In the rows, zero is written as 128.
Known rows, with every way that one mark hangs from another:
Z719(Z716(Z992)): [111 169 141 102  43 124 109 200 138 164 182 194 193 116 113 136 100  98
 134 174  84  89 164  78 135 122  94 121 126 141 155 110 128 146 109 150
 144 123 105 142 111 124 126 136 151  98  99 167 171 108 170  99 184 168
 154 106 144 213 189  87 161 111 139  44  78 136 157 139 118  83 153 127
 159 123 109  94 128  94 130  99  88 230]
Z716(Z719 Z992): [134 155 126 150  68 118 138 149 159 170 127 165 199  86 130  93 121 138
 149 131  92  74 151 122 135 160 141 183 137 135 130 118 118 125 114 120
 137 110 125 127 122 149 106 100  95  89 108 157 204 143 166  78 210 142
 130  83 173 246 145 120 146 153 117  92  92 170 154 108 108 116 115 130
 144 150 124  99 127 119 135  88 104 218]
Z707(Z54 Z363 Z716(Z992)): [148 101 103 124 116 129 108 172 101 165 135 166 108 174 121  83 108 140
 136 136  90 126 104 106 145 138 156 140 129 112 146 146 165 105 149 102
  90 114 129 136 131 166 119 133 156 118 120 117 105  93 131 149 123 131
 128 126 128 152 135  98 101 166 136 146 142 141  95 128 119 133 152 138
 120 173 157  98 122 182 107 146 156 171]
Z54(Z707(Z363(Z97) Z716(Z719))): [ 82 103 120 158  91 130 103  93 108 140  68 178 110 173 124 144 131 118
  86 158 126 158 186 131 149 107 148 142 144 118 144 171 103  40  76 156
  71 152 142 179 166 127 122  84 143 122 166  66  59 112 123 185 107 106
  86 105 170  97  34 142  84 190 111 143 117 164  68  87 133 155  99 158
 133 169  99 126 157 113  86 146 122  81]
Z54(Z707(Z363 Z716)): [106 104 113 119  97 101  93 133 103 159  48 139  84 184  96 129 122 160
  97 147 120 167 157 119 126  86 111 119 154 147 159 176 147  66  98 146
  79 142 133 101 176 107 101 114 162 132 152  95  55  63 141 184  92  89
 123 123 103  90  75 157  73 150 129 131 118 115  85  81 128 143 118 149
 143 179 126 126 151 116  96 159 149 116]
Z792(Z97): [152 128 142  97 137 114 131 146 154 127 141  96 154 119 107 175 131 114
 130 148  91 114  90  92  96  75  91 165 138 118 118  68 117 147  90 105
 166 121 117 117 138 117  55 134 119 117 160 148 117 109 149  87 131 159
 151 111 134 163 141 127 128 125 110 115  77  84 158 102  88  88  85 146
 143 114 105 135  99  56 113 174 166 169]
Z97(Z707(Z54 Z363 Z716)): [146 118 120 138 137 155 121 131 114 101 123  85  92 153 117 121 166 148
 137 136 142 140  82 132 148 147 162 115 119 101 134 149 122 123 170 125
 103 156 136 130 134 133 131 145 133 130 115 119 144 105 119 152 106 124
 147 133 107  75 102 151  90 122 113 161 144 135 110 143 130 116 120 112
 157 116 124  95 135 166 121 131 158 143]
Z719(Z716): [109 167 125 126  90 146 127 172 154 135 139 153 145 130  94 172 131 116
 133 146  96  92 165  79 136 103  89 104 115 138 139 108 127 158 116 154
 125 135  70 132 106  86 120 159 138 130 147 170 161  82 164 113 151 171
 163 115 118 188 164 147 116  96 107  65  86 126 132 113 119  88 106 140
 121 121  98 126 122  80 131 121 103 188]
Z97(Z363 Z707(Z54 Z716(Z719))): [183 117 132 118 144 137 165 114 134 115 139  95 122 119 150  77 137 151
 130  92 133 123 110 161  88 142 175  98 148 142 117 193 104 158 137 161
 162 160 140  66 146 201 169 127 117 145  86 187 188 160 129 117 142 102
 123 119 157  96 120 107 122 118 143 160 178 140 127 140 144 111 118  84
 187 159 161 156 145 221 137  77 124 106]
Z54(Z707): [110 128 119 129 105  68 110 139 138 116  72 148 139 142 101 121 119 139
  98 122 116 142 148 105 122  90 125 132 123 158 139 124 141 123  95 157
 122 131 122 109 142  96 100 148 127 146 170 116 104  91 162 129 113  94
 128 121 108 128 121 146 114 140 141 117  95 104 137 116 124 120 122 140
 147  96 119 138 158  56 114 120 140 144]
Z54(Z707(Z716(Z719))): [119 108 132 127  88  98 142 132 127 122 109 164 124 173  95 122 121 144
  72 118 124 128 199 135 109 112 140 137 191 167 132 164 110  85  95 165
  94 166 120  86 182 109 142 107 136 109 158 112 121 119 183 131 134 103
 120  98 159 118 108 167 103 129 135 153 130 128 123  75 114 123 105 124
 130 169 127 142 136 130 111 116 110 142]
Z792(Z97(Z363(Z707(Z54 Z716)))): [176  87 131  65 171 102 128 133 137 108 150  81 103 111 170 152 108 101
 128 112 129 105 108 134  75 101 119 128 155 148 104  80 133 135 138  98
 184  90 120  79 111 146 115 123 134 128 135 164 102 161 120 113  84 113
 105 162 138  99 125  80 143  72 150 125 121  86 125 166 146 131 127 133
 147 127 163 153 105 124 144 138 150  96]
Z363(Z97(Z707(Z54))): [ 95 171 133 165 157 179 114  81 140 116 113  92 163 101 121 140 146 118
 131 114 141 163  98 119 152 134 144  97  63 107 122  90 100 156 110 178
 148 128 133 191  84 101 155 161 119 156 125 153 146 140  82 105 119 167
 134 159 100 116 153 155 157 111 120 148 140 142 142 151 132 119 132 108
 135  33 113 120 167  86 128 133 131 107]
Z363(Z97 Z707(Z54 Z716(Z992))): [ 97 141 130 146 121 119 121 132  94 147 171 160 167 106 147 116  95 112
 120 137 155 152 159 142 144 166 107 115 102 142 102  84 150 124 135 134
 130  80 163 178  90 104 174 128 154 107 128  98 115 187 102 128 133 146
 114 175 125 112 169 109 212 119 147 116 165 138 140 190 134 185 200 108
  77 101 166 111 127 122 140 125  93  80]
Z54(Z707(Z363(Z97) Z716)): [ 65 121 123 138  91 119  88 130  89 135  53 178  96 173 115 151 133 157
  86 162 132 185 176 117 152  85 117 111 132 125 178 147 152  56  77 163
  79 152 133 158 162  98 122  97 162 149 172  62   4  77 143 201  81 119
  97 130 121  66  50 145 101 183 117 136 105 130  76  84 133 165 123 158
 121 137 110 123 163  79  97 164 151  58]
Z716(Z719): [122 155 125 164 126 119 161 130 168 124 103 123 176 124 109 149 136 129
 135 108 121  92 154 114 117 143 118 170 133 139 130 127 114 139 127 122
 141 133  94 109 139  97  89 114  82 111 143 135 182 113 152  94 185 152
 130  71 147 193 131 163 118 153 104 108  98 127 125  44  84 113  86 130
 140 131  99 123 113  98 139 119 103 170]
Z363(Z707(Z54)): [142 146 111 141 183 115 125 140 140  93 123 115 140 106 120 129 111 118
 157 101 144 118 102 120 148 144 117 119 121 126  79  90 163 163 160  80
 151  89 109 172  76  52 125 172 103 134 133 111 150 128 102  83 143 143
 149 151  61 138 171 166 148  99 131 121 146 135 150 160 139 158 136 128
 117  61 144 121 120  72 143 118 122 134]
Z97(Z363): [139 137 115  88 126  88 127 136 185 147  87  97 121 124 148 130 144 146
 152 113 108 105 121 114 134  81 101 110 111 164 145 135 164 146 125 144
 152 119  85  73 149 137  96 140 103 170 131 186 114  95 162 100  90 107
 124  93 133 157  88 130 133 151 127 112 100  79 136  91 119 104 118 128
 158 128 107 135 146  76 154 136 146 126]
Z992(Z716): [116 158 161 149 114 135 163 160 197 156 110 133 169 121 164 112 130 139
 145  96  81 102 113 114 134 112  97 123 123 122 154  93 126 145 121 115
 145 139 115 134 149  63  50 168 103 138 128 129 133 120 174  93 115 155
 154 103 149 198 141 121 135 177 124  92  79 108 172  94 137 107 125 115
 120 134 125 144 127  82 123 127 144 163]
Z707(Z716): [148 131 127 111  98  96 140 155 145 144 124 100 113 196 114 171 136 155
 116 116 121 134 158 104 117 103  97 120 154 166 158 138 142 160 122 151
 100 164  87  63 199 107  89 139 137 148 143 123 115 108 202 138 133 110
 152 109 153 120 139 153 127 122 137 138  87  77 118  68 105 116 113 129
  79 156 112 129  95 123 117 165 133 141]
Z707(Z54 Z363): [108 110 101 163 154 136  94 144 125 114  76 128 117 147 116 105 121 139
 169 132 122 130  59  91 155 136 151 145  90  77 110 125 158 119 154  87
 144 116 120 152  93 115  79 144  99 137 130 105 127  53 115 114 109 141
 139 112  71 149 119 146  68 186 107 130 148 137 121 114 124 102 112 158
 135 112 113  96 135 109 121 167 173 159]
Z792(Z97(Z707(Z54 Z363 Z716))): [154  96 119 105 163 173 120 151 121  99 150  64 102 117 121 159 154  98
 144 152 138 136  57 127  92 116 144 154 133  69 124 116  89 126 125  89
 145 136 168 113 128 139 110 121 152 120 122 146 123 100 111 152 107 147
 125 144 112  85 120  90  78  80 114 165 112 109 112 155 107  79  99 142
 164 120 120 114 131 166  91 171 187 145]
Z363(Z97(Z707(Z54 Z716))): [101 166 141 144 144 167 132  99 116 120 151 111 128 121 134 141 146 125
 120 124 150 146 129 138 118 124 143  86  70 109 147 119 109 174 127 181
 135 160 163 145 138 126 179 152 147 144 140 123 108 161  99 146 119 155
 132 152 124  86 151 144 149 117 135 170 139 116 133 139 118 137 148 101
 105  81 127 124 148 127 122 146 131  95]
Z707(Z54): [141 140 127 160 161 125 114 140 131 119 110 123 156 162 106 106 120 129
 152 107 105 106 119  88 138 108 134 113 106 128  99 124 144 146 133 118
 154 128  94 114 104  99 103 200  91 153 150 143 161  99 136  84 140 138
 147 106  71 161 175 166 115 147 132 142 151 117 146 112  99 102 126 118
 120  79 130 119 126  88 136 137 137 156]

Rows:
[144 122 124 124 172 166 125 119 139  92 119  67 123  95 109 150 167 102
 181 155 135 133  41 130  99 113 171 165  91  58 120  78  71 139 125  79
 175 113 158 155  76 145 101 124  96 111 123 167 141  99  84 128 109 171
 154 146  96 120 134 104 112 102  98 137 125 119 141 162 113  75  78 157
 178  96 127 113 133 116  85 156 202 167]  Z792(Z97(Z707(Z54 Z363)))
[124 149 159 144  97 158 144 108 132 146 123 106 115 119 138 174 158 139
 130 143 152 164 136 126 130 128 105  77  89 133 147 114 108 159 109 196
 100 158 153 129 171 121 159 111 150 145 128 117 107 141 134 135 129 134
 149 154 136 101 116 156 175 120 101 147 105 115 144 130 132 134 113 108
 113  80 112 144 146 111 141 160 113  92]  Z363(Z97(Z707(Z716)))
[ 80 116 107 153 144 169  90 124  80 126  86 148  92 177 122 136 113 138
 114 136 123 160 121 110 171 128 134 109  90  91 137 146 136  98 140 138
  91 122 119 153 134 123 128 127 159 142 152  77  54 111  91 160  95 154
 116 120 116 100 102 144  95 187 107 162 148 127  98 111 134 148 125 151
  92 131 108 115 123 125 108 195 157  74]  Z707(Z54 Z363(Z97) Z716)
[146 137 116 120 168 103 120 134 109 100 157 121  91 131 106 131 111 120
 122  91 148 130 142 139 122 133 105 110 134 151 102 111 160 139 166  89
 130 100 111 104 130  89 141 155 131 130 129 103 137 137 122 117 130 111
 140 152  97 113 169 152 144  76 150 110 155 117 150 130 145 155 161 121
  64 100 152 145 111 122 142 134  97 107]  Z363(Z707(Z54 Z716))
[188 112 157  71 140 116 177 111 164 117 155  65 137  81 156 146 156 110
 131 136 120 116 121 152  52 114 134 155 175 142 131 136  54 127  91 140
 170 141 167  76 155 214 145  88 123 124 115 203 124 162 146 130 117 109
 134 126 186 107  85  78 121  74 120 154 102 110 121 129 133  84  84 126
 202 170 118 153 133 161 124 129 133 133]  Z792(Z97(Z363 Z707(Z716(Z719))))
[120 153 134 116 119 137 131  95 110 117 141 117 121  96 118 184 120 118
 117 124 151 148 175 138 125 129  60 106 101 166 146  87 160 159 119 143
 110 120 118 159 143  66 125 108 146 154 144  96  78 151 121 153 127 124
 138 156 145  97 131 154 189 106 107 106 113 123 144 120 146 189 147 130
  53 102 117 138 117  80 143 165 117  47]  Z363(Z97 Z707(Z716))
[128 113 111 142 150 133  88 143  96 130  94 125  79 193 112 124 130 141
 122 137 123 145 108 118 155 107 145 141 134  95 147 156 159  96 160 115
  98 147 109 121 139 119  95 159 140 144 136  79  92  80 131 148  88 130
 145 115  90 119 114 157  73 166 129 152 135 117 100  87 121 125 123 141
 103 150 118 112 113 184 106 170 164 132]  Z707(Z54 Z363 Z716)
[162 135 147  69 152 123 147 139 196 106 122  46 147  65 152 174 164 113
 164 157 107 127  59  98  79  83 132 145 110 136 138 104  77 161 117 135
 203 113 151  86 134 181 114 111 112 132 116 217 131 122 130 127 101 123
 130 129 140 106  80  80 119  90 127 133  93  99 138 168 112  69  82 138
 204 130 116 149 144  96 129 125 175 145]  Z792(Z97(Z363 Z707))
[173 110 124  78 120  85 120 145 118 137 160 132 125 125 152  91 118 144
 141 118 130  98 131 140 132 140 102  95 136 162 102 136 168 133 153 117
 147 103 126 104 102 152 148 122 135 134 100 145 124 163 111 114  98  94
  94 156 124 123 152  73 163 113 175 112 164 128 128 184 161 159 178 101
 117 146 177 141 131 154 154 113 110 105]  Z97(Z363(Z707(Z54 Z716(Z992))))
[114 145 155 136  74 177 159 115 136 158 169 150 168  84 140 142 144 124
 113 165 140 131 151 153 124 163 129 132 108 115 146 120  74 145 103 184
 104 160 181 158 151 157 179  97 137 122 102 135 136 181 125 139 160 148
 110 121 192 144 133 105 177 118 129 133 110 162 137 129 113 139 134 100
 130 119 103 128 155 153 137 101  76 146]  Z363(Z97(Z707(Z716(Z719 Z992))))
[111 131 123 170 159 136 137  86  96 106 154 151 154 117 138 135 103 108
  85 100 156 125 164 156 124 180 123 121 135 112  92 116 124 125 123 110
 116 119 110 185 113  83 170 114 118 106 146  75 143 198  83 107 151 140
 114 160 146 115 152 162 154 124  95 130 165 157 132 141 129 177 139 120
  79  95 130 140 116 130 159  99  77  67]  Z363(Z97 Z707(Z54 Z716(Z719)))
[114 147 157 156  97 167 128 111 114 156 172 140 164 114 147 131 128 119
 136 149 137 154 123 133 143 152 140  91  70 125 136 115  97 142 114 172
 138 138 162 151 126 160 184 143 177 148  95 132 112 173 114 121 123 138
 114 156 125 113 163 109 180 120 134 160 135 127 138 174 134 132 165  83
 107  91 136 118 166 161 134 115 110 113]  Z363(Z97(Z707(Z54 Z716(Z992))))
[162 138 141 136 116 122 144 129 103 136 194 170 148 114 125  95  98 105
 132 115 131  92 145 174 121 189 129 155 170 152  70 118 127 130 159  82
 116 107 135 133  95 122 168 116 121  81 111 105 191 169 130 109 173 121
 139 135 156 150 175 114 166 105 152  99 175 165 138 164 124 158 175 126
  84 156 160 136 101 170 133  70  75 161]  Z363(Z707(Z54 Z716(Z719 Z992)))
[ 91 111 124 132 106 151  83 139  95 169 120 199 119 173 136 113 102 125
 132 166 111 142 118 125 192 150 151 119  90  92 147 138 162  85 130 134
 106 132 142 169 100 161 128 125 155 119 121  72  72 129  87 158 110 151
 107 135 141 146 116  81 124 186 130 147 142 140 118 125 121 142 160 122
 128 150 141  95 144 161 107 160 133 108]  Z707(Z54 Z363(Z97) Z716(Z992))
[154 117 126 113 129 107 109 156  95 128 195 142 143 134 142 104 103 116
 139 114 122 113 125 149 139 163 101 124 144 160  89 105 157 146 162  99
 127 109 139 128  98 117 140 138 148  98  97 109 139 164 130 124 141 111
 136 160 125 120 201 127 178  88 153 116 132 141 141 194 135 149 186 102
  71 104 167 134 123 142 139 119 100 149]  Z363(Z707(Z54 Z716(Z992)))
[162 123 114  88 152  97 122 121 143 122 130 124 100 136 137 106 122 139
 148  98 134 118 128 134 127 110 106  98 146 173 136 117 169 151 167 119
 147 111  93  91 127 134 136 156 119 166 116 136 122 148 124 111  84  91
 105 153 108  88 125 111 144 102 139 120 160 106 138 166 149 150 162  98
 119 143 163 153 122 135 156 117 132  76]  Z97(Z363(Z707(Z54 Z716)))
[128 122 146 125  44 101 124 149 101 151 134 199 161 162 124  99 117 134
  95 135  92 121 211 145 116 140 156 144 200 171 143 166 114  78  82 162
  83 145 144 109 152 158 145  93 149 101 125 122 137 149 198 126 147 104
 100  99 177 155 124 121 127 156 160 128 126 161 122 111 127 143 142 121
 144 184 146 137 147 160 113  82  87 173]  Z54(Z707(Z716(Z719 Z992)))
[140 117 128 135 153 143 150 138 108 124 138 141 134 180 109  89 114 121
 108  93 120  84 157 151  95 150 166 152 164 132 110 166 123 128 139 136
 116 152 105  85 153 112 130 152 106 122 124 112 176 151 162  95 166 135
 152 107 149 152 167 141  85 147 134 153 162 125 131  76 102 114 111 113
 102 145 117 122 106 195 132 107 107 151]  Z707(Z54 Z716(Z719))
[103 135 121 139 151 155 128 100 102  96 149 135 128 114 121 145  88 113
 124 102 158 156 143 144 148 145  96  97 105 132  98 112 141 144 126 133
 112 123 131 171 104  76 164 154 154 143 155  74 109 161  78 132 103 145
 124 172 104  91 170 164 178 107 120 141 151 141 121 160 142 173 164 124
  52  79 134 140 130  97 138 129 114  62]  Z363(Z97 Z707(Z54 Z716))
[ 67 120 111 188 162 153  87  99 144 130  62 146 121 129 118 126 116 102
 162 144 126 141  78  97 179 126 154 128  68  74 133 126 148 105 110 113
 136 122 114 204  81  97 102 139 113 146 160 103  84  91  70 136 102 170
 113 115  82 140 101 140 109 210  88 148 119 147 114 130 114 133 118 155
 130 100 103 108 135  84 129 158 158  99]  Z707(Z54 Z363(Z97))
[156 126 115 118 127 136 125 144 104 153 148 112 117 140 138 104 157 151
 150 153 123 139  86 129 160 152 163 140 108  88 126 156 123 130 158 114
 105 140 160 137 115 180 143 129 140 110  91 122 151 112 130 152 123 124
 140 138 121 102 124  96 107 108 124 155 143 145 135 174 144  93 161 111
 145 124 152  76 143 193 108 130 156 168]  Z97(Z707(Z54 Z363 Z716(Z992)))
[149 125 115 136 165 119 151 111 107  95 173 136 133 125 113 111 116 119
 106  98 149  95 140 165 120 167 134 119 188 135  79 128 136 128 157  91
 110 121 104 148 122  93 151 124 110 106 130 103 185 162 118 100 172 126
 143 137 146 125 171 177 128 101 120 124 162 148 146 132 135 153 126 122
  91 135 139 136  96 154 143  88  91 128]  Z363(Z707(Z54 Z716(Z719)))
[157 150 135 115 167 134 135 120 169 102 104  71 123  96 149  89 161 146
 160 107 138 116  79 117 126 126 155  80 106 125 119 132 131 170 154 142
 198 135 120 110 100 176 138 169  89 161  98 198 184 119 104 122 101 112
 110 145  88  99 137 107 121 118 152 139 152 132 142 159 143 100 121  94
 191  81 130 130 153 133 150 107 161 134]  Z97(Z363 Z707(Z54))
[156  94 145 123 130 168 160 125 141  84 147  69 115 101 147 198 167 114
 127 150 125 129  91 143  75 128 145 190 149  92 140 136  69 106 109  96
 122 135 165 119 157 142 125  70 115  83 132 138 128 124 126 161 151 151
 141 122 176 116  79 126  87  91  83 150  81 131 109 122 126  96  62 166
 191 175 105 132 112 156 100 150 154 164]  Z792(Z97(Z707(Z363 Z716(Z719))))
[163 146 116 102 162  73 125 120 174 105 110  95 119  86 145 104 115 112
 157 104 131 118  94 112 133 138 111  94 107 158  99 107 180 130 167  88
 178  89 111 122  90 128 119 164 105 145 123 165 142 141  92  94 102  89
 108 153  92 104 128 126 149 107 132 118 152 113 149 170 155 159 156 128
 134 101 153 157 125  88 164 117 133  97]  Z97(Z363(Z707(Z54)))
[123 100 117 126  50 136 146 158 121 176 143 181 128 167 122 123 139 143
 133 167 105 107 150 133 130 159 133 201 170 129 157 172 126  89 148 124
  75 135 141 120 165 169  87  63 141 103 113  99 136 113 163 160 167 115
 135  83 206 173  90  92  96 170 115 100 103 151 111  85 141 131 108 156
 128 213 106  97 108 181 108 136 112 180]  Z707(Z363 Z716(Z719 Z992))
[ 93 159 107 158 175 139 115  85 137  92 129 136 157  60 130 130 101 100
 143 123 159 138 125 125 160 152  97 119  76 118  96  73 159 141 113  98
 155  82 109 215  58  46 140 155 122 134 146  93 127 153  63 111 125 154
 117 164  79 124 152 164 165 138 112 128 156 155 150 173 134 163 143 134
  80  48 131 125 139  45 153 121 119  62]  Z363(Z97 Z707(Z54))
[110  91 109 141  64 105 102 141 106 157 107 214 112 158 125 102 127 143
  92 162 105 125 176 153 155 141 158 169 175 132 150 174 113  49  98 137
  67 128 155 131 146 180 125  76 142 104 130  97  97 105 160 174 152  99
  96 104 158 130  73 108  96 166 134 116 122 167 114 105 133 146 132 142
 163 199 149 103 153 159  90  94 109 177]  Z54(Z707(Z363 Z716(Z719 Z992)))
[171 137 139  92 119 139 172 114 164 130 132  72 114 116 148 148 177 133
 142 130 128 102 135 157  84 130 132 122 153 167 143 176  99 166 134 159
 141 156 138  61 175 195 166 109  99 149  87 172 159 158 152 133 126  79
 126 126 171 106  76 105 118  90 128 145 114 126 120 118 159 109 108 116
 179 175 111 154 144 192 140  90 110 125]  Z97(Z363 Z707(Z716(Z719)))
[163 131 135  70 112  74 154 111 152 130 128 100 105 137 144 147 144 146
 167 134 153 134 151 144 121 104  59  88 152 183 127 134 174 150 142 123
 141 120 112  91 159 128 114 128 123 152 107 145 104 128 150 137  94  72
 109 136 128 112  89 116 148  93 137 111 112  94 122 127 163 155 147 124
 116 156 158 162 125 111 164 125 114  80]  Z97(Z363(Z707(Z716)))
[120 105 100 163 155 145 141 134  96 114 108 149 106 186  97  90 129 132
 105 117 126 105 121 121 147 144 181 165 169  98 116 168 130  85 141  91
  98 130 112 127 134 136 113  98 112 105 130  97 140 114 140 146 136 142
 135  93 142 141 114 141  58 168 104 153 143 143  95  76 111 119  92 148
 130 186 117 110 102 192 113 122 140 149]  Z707(Z54 Z363 Z716(Z719))
